Each row was made from one path, in order. Every step used is in the known rows, and no mark comes twice. Write each row's path.
Known rows
mene, tabo: [ 0.25 -0.21  2.67 -3.18  0.06  1.06 -0.42 -0.52  0.68  1.02  0.47 -0.87
 -2.34 -1.37 -1.06 -2.22 -0.35 -6.03 -2.50]
piram, vakat, tabo, fubiv, luvosav, mene: [-1.03  0.29  0.32  0.72 -0.45 -2.13 -1.05 -1.91 -0.69 -0.67 -1.82  1.53
 -2.08 -2.98 -2.62 -2.02  0.37 -2.01 -1.70]
tabo, fubiv: [ 0.34 -0.54 -0.19 -1.27  0.16 -0.70 -1.67 -0.96  0.69  0.25 -1.22  0.32
 -2.68 -2.17 -2.03  0.02 -1.14 -2.16 -2.99]
vakat, luvosav: [-0.07 -0.97 -0.19 -1.83 -0.84 -2.21 -1.01 -1.14 -0.77  1.12 -0.74  3.54
 -1.80 -1.90 -0.96  0.14  0.01 -1.82 -2.73]
luvosav, mene, tabo, fubiv, piram: [-0.51  0.05  3.64 -3.53 -0.31  2.03 -1.40 -1.95  0.24  0.67 -0.09 -1.76
 -2.99 -1.47 -1.01 -2.54 -0.86 -4.29 -3.82]
vozafo, piram, mene, tabo, fubiv: [ 0.10 -0.81  2.71 -2.47  0.78  2.13 -1.39 -2.82 -0.92  2.07  0.53  0.24
 -2.72 -0.51 -3.00 -2.42 -1.37 -2.83 -4.00]
fubiv, luvosav: [-0.52 -0.75 -2.05 -0.09 -1.26 -1.73 -0.84 -1.14 -0.03  0.29 -0.07  0.56
  0.16 -1.76 -2.06 -1.19  0.30 -2.43 -1.58]
luvosav, mene: [-2.10  0.64  1.37 -2.58  0.02 -2.44 -1.37 -2.26  0.14  0.64 -0.63  1.63
 -3.03 -2.25 -0.02 -2.36 -1.04 -3.43 -2.57]
mene, tabo, fubiv, piram, vozafo, luvosav: [ 1.46 -0.96  2.78 -1.52 -0.23  1.21 -1.58 -1.06 -0.83  1.58  0.31 -1.16
 -2.42 -1.30 -1.40 -2.65  0.05 -2.26 -4.35]
vozafo, luvosav, mene, tabo, fubiv, piram: [ 0.34 -0.10  2.33 -2.38  0.22  0.44 -1.63 -2.49 -0.71  1.78  1.11 -1.45
 -3.07 -0.96 -0.93 -1.48 -0.49 -3.16 -5.09]
vozafo, tabo, fubiv, piram: [ 0.25 -0.45 -0.01 -2.07 -1.05  2.46 -1.81 -1.24  0.53  1.25  0.33 -0.31
 -1.70 -2.18 -2.21 -3.84  0.23 -3.86 -3.16]
vakat, luvosav, mene, tabo, fubiv, piram, vozafo: [-0.14 -0.78  2.92 -2.70 -0.92  1.00 -1.40 -2.07 -2.06  0.73 -0.89  1.89
 -2.79 -2.05 -0.27 -2.70 -0.10 -0.48 -4.25]
tabo, fubiv, luvosav, mene: [-0.61 -0.31 -2.37 -0.14 -0.36 -0.54 -1.48 -2.24 -0.41 -0.71 -0.88 -0.10
 -1.58 -2.21 -2.13 -0.57 -0.85 -0.44 -3.01]
vakat, tabo, fubiv, piram, mene: [-0.98 -0.47  2.34 -1.80 -0.87 -1.21 -1.86 -1.54  0.63  0.83 -1.56 -0.54
 -1.65 -2.56 -1.46 -1.69  0.14 -4.13 -2.52]
vakat, luvosav, mene: [-1.36 -0.16  0.28 -2.48 -0.46 -2.45 -1.14 -2.34 -1.25  0.81 -0.82  3.75
 -2.71 -2.20  0.06 -0.81 -0.46 -1.46 -3.23]
luvosav, mene, tabo, fubiv, piram, vakat: [-0.54  0.24  5.06 -2.32 -0.38  1.32 -1.35 -2.35 -0.08  0.80 -0.59 -0.16
 -3.61 -1.70 -2.06 -2.74 -0.87 -3.69 -3.29]
vakat, tabo, fubiv, luvosav, mene: [-0.94  0.04 -1.98 -0.84 -0.33 -0.97 -1.12 -1.33 -0.30 -1.14 -1.09 -0.73
 -1.11 -2.75 -1.21 -1.68  0.55 -2.77 -2.52]
tabo, fubiv, luvosav: [ 0.47 -1.00 -2.81  0.46 -0.67 -0.34 -1.38 -1.17  0.01 -0.40 -0.77 -0.30
 -0.72 -1.96 -3.04  0.23 -0.40 -0.76 -2.59]
vakat, tabo, fubiv, piram: [-0.05 -0.61  1.37 -2.14 -1.05 -0.81 -1.66 -0.20  0.75  0.40 -1.10 -0.97
 -1.11 -2.31 -1.39 -1.82  0.82 -4.81 -2.52]

Write each row's path
[-0.70 -0.84  2.67 -1.27 -0.97 -0.85 -2.35 -2.51  0.58  1.44 -1.44  0.12
 -2.25 -2.00 -2.38 -0.44 -1.26 -1.84 -3.05]
tabo, fubiv, piram, mene
[-1.04  0.17 -2.53  0.13 -0.28  0.96 -1.54 -2.33 -1.71 -0.38 -0.66  1.73
 -1.94 -3.35 -0.92 -5.94  0.09  0.44 -2.83]
piram, vozafo, tabo, fubiv, luvosav, mene
[-0.76 -0.05  1.24 -1.33 -0.36 -2.52 -2.14 -1.68 -1.26  0.72 -1.00  0.41
 -2.23 -2.71  0.15 -3.56  0.83 -1.96 -3.84]
vakat, tabo, fubiv, piram, vozafo, luvosav, mene
[-0.71 -0.29  0.28  0.03 -0.27 -0.93 -1.28 -2.46 -2.11  0.51 -0.33  2.28
 -1.20 -1.50 -3.58 -3.41  0.63 -1.57 -2.61]
vozafo, piram, vakat, tabo, fubiv, luvosav, mene
[-0.73 -0.45  5.53 -2.23 -1.80 -0.53 -0.99 -2.32 -1.18  1.89 -0.42  2.71
 -2.35 -1.46 -1.76 -2.53  0.38 -3.33 -2.75]
fubiv, piram, vakat, luvosav, mene, tabo
[-1.22  0.68  3.05 -3.69  0.42  0.58 -0.64 -1.87  0.16  0.67  0.22 -0.36
 -3.32 -1.65  0.00 -3.12 -0.87 -5.29 -2.96]
luvosav, mene, tabo
[-0.40  0.43  2.14 -3.15  0.79  1.74 -1.02 -1.92  0.21  0.02 -0.28 -1.15
 -3.88 -1.91 -0.87 -2.02 -1.41 -3.78 -3.76]
luvosav, mene, tabo, fubiv
[-1.09 -0.54  5.40 -2.95 -1.23  0.36 -1.28 -2.29  0.62  2.30  0.06 -0.69
 -1.78 -1.34 -1.44 -2.66 -0.50 -5.17 -2.46]
fubiv, piram, mene, tabo
[ 1.29 -0.86 -0.50 -1.07 -0.20  2.77 -0.58 -0.76  0.13 -0.26  0.17 -2.38
 -1.28 -1.31 -2.85 -0.90 -0.26 -3.12 -2.98]
mene, tabo, fubiv, luvosav
[ 0.25 -0.67  0.89 -0.77 -0.59 -2.29 -2.01 -0.68 -0.87  0.94 -0.88  0.22
 -1.43 -2.47 -0.56 -2.78  1.21 -2.26 -3.47]
vakat, tabo, fubiv, piram, vozafo, luvosav
[ 0.59 -1.07  1.19 -0.21 -0.73 -1.98 -2.55 -1.47 -0.93  1.55 -0.74  0.99
 -2.07 -1.95 -1.42 -1.88 -0.10 -0.02 -3.94]
tabo, fubiv, piram, vozafo, luvosav
[-0.07 -1.04  2.04 -0.91 -1.19 -1.07 -2.36 -1.02 -0.23  0.82 -1.65  0.92
 -1.80 -2.36 -1.51 -2.55 -0.29 -0.80 -2.88]
tabo, fubiv, piram, vozafo
[-0.53 -0.16  1.67 -3.48 -0.15  0.26 -0.50 -2.00 -1.24  0.83 -0.06  2.03
 -3.01 -1.66 -0.01 -1.54 -0.32 -3.06 -3.55]
vakat, luvosav, mene, tabo
[ 0.44  0.34  0.81 -1.95  1.32  0.11 -1.25 -2.48 -0.75  1.14  0.89 -0.87
 -3.97 -1.35 -0.74 -1.02 -1.03 -2.77 -5.03]
vozafo, luvosav, mene, tabo, fubiv
[-0.10 -0.10 -0.93 -0.69  0.06  0.73 -1.68 -1.16 -0.77  0.38 -0.90  2.09
 -2.81 -3.28 -0.98 -5.34 -0.14 -0.97 -2.76]
piram, vozafo, tabo, fubiv
[ 0.33  0.11  3.72 -1.13  0.10 -0.32 -1.56 -2.89 -1.01  1.93  0.56  0.08
 -3.73 -1.16 -2.00 -1.69 -0.49 -2.66 -4.56]
vozafo, luvosav, mene, tabo, fubiv, piram, vakat
[-0.40 -0.68  2.90 -0.79 -1.38 -1.40 -2.05 -2.53 -1.02  1.05 -1.78  3.15
 -2.87 -2.21 -2.66 -0.39 -0.50 -0.23 -3.34]
tabo, fubiv, piram, vakat, luvosav, mene
[ 0.46 -0.44 -4.00 -0.05 -0.58  2.39 -1.11 -1.36 -0.15 -0.04  0.47 -0.27
 -0.85 -2.36 -2.85 -3.06  0.33 -2.08 -2.72]
vozafo, tabo, fubiv, luvosav
[ 0.20 -0.80  3.15 -0.40 -1.29 -1.14 -2.09 -1.44  0.45  1.16 -1.59  1.25
 -2.35 -1.94 -3.52 -0.79 -0.50 -2.03 -2.48]
tabo, fubiv, piram, vakat
[ 0.52 -0.73  2.87 -1.72  0.23  1.30 -1.11 -2.86 -2.71  1.66  0.03  3.75
 -3.26 -0.63 -3.43 -2.17 -0.48 -0.82 -4.26]
vozafo, piram, vakat, luvosav, mene, tabo, fubiv
[ 0.85 -0.90  3.78 -2.23 -0.68  2.18 -1.43 -0.64 -0.13  0.85 -0.56 -1.20
 -2.20 -1.71 -1.49 -3.30 -0.14 -3.11 -3.27]
mene, tabo, fubiv, piram, vozafo
[ 1.49 -1.25  4.08 -1.68 -1.17  2.00 -1.02 -1.18 -0.56  1.26 -0.55  0.74
 -2.52 -1.32 -3.19 -0.74  0.05 -2.70 -3.42]
mene, tabo, fubiv, piram, vakat, luvosav
[-1.13 -0.28  4.71 -1.27 -1.91 -2.87 -1.32 -0.84  0.36  1.57 -1.08  1.68
 -1.18 -2.27 -1.96 -3.22  1.25 -5.41 -1.07]
fubiv, piram, vakat, tabo
[-0.52  0.20 -3.67 -0.61 -0.32  2.27 -1.21 -2.35 -0.52 -0.28  0.30 -0.06
 -1.62 -2.59 -2.04 -3.72 -0.06 -1.69 -3.10]
vozafo, tabo, fubiv, luvosav, mene
[ 0.07 -0.14  2.98 -1.08  0.05 -0.02 -0.84 -2.47 -1.46  0.47 -1.35  3.32
 -4.24 -2.14 -2.38 -0.74 -0.80 -1.06 -3.39]
piram, vakat, luvosav, mene, tabo, fubiv
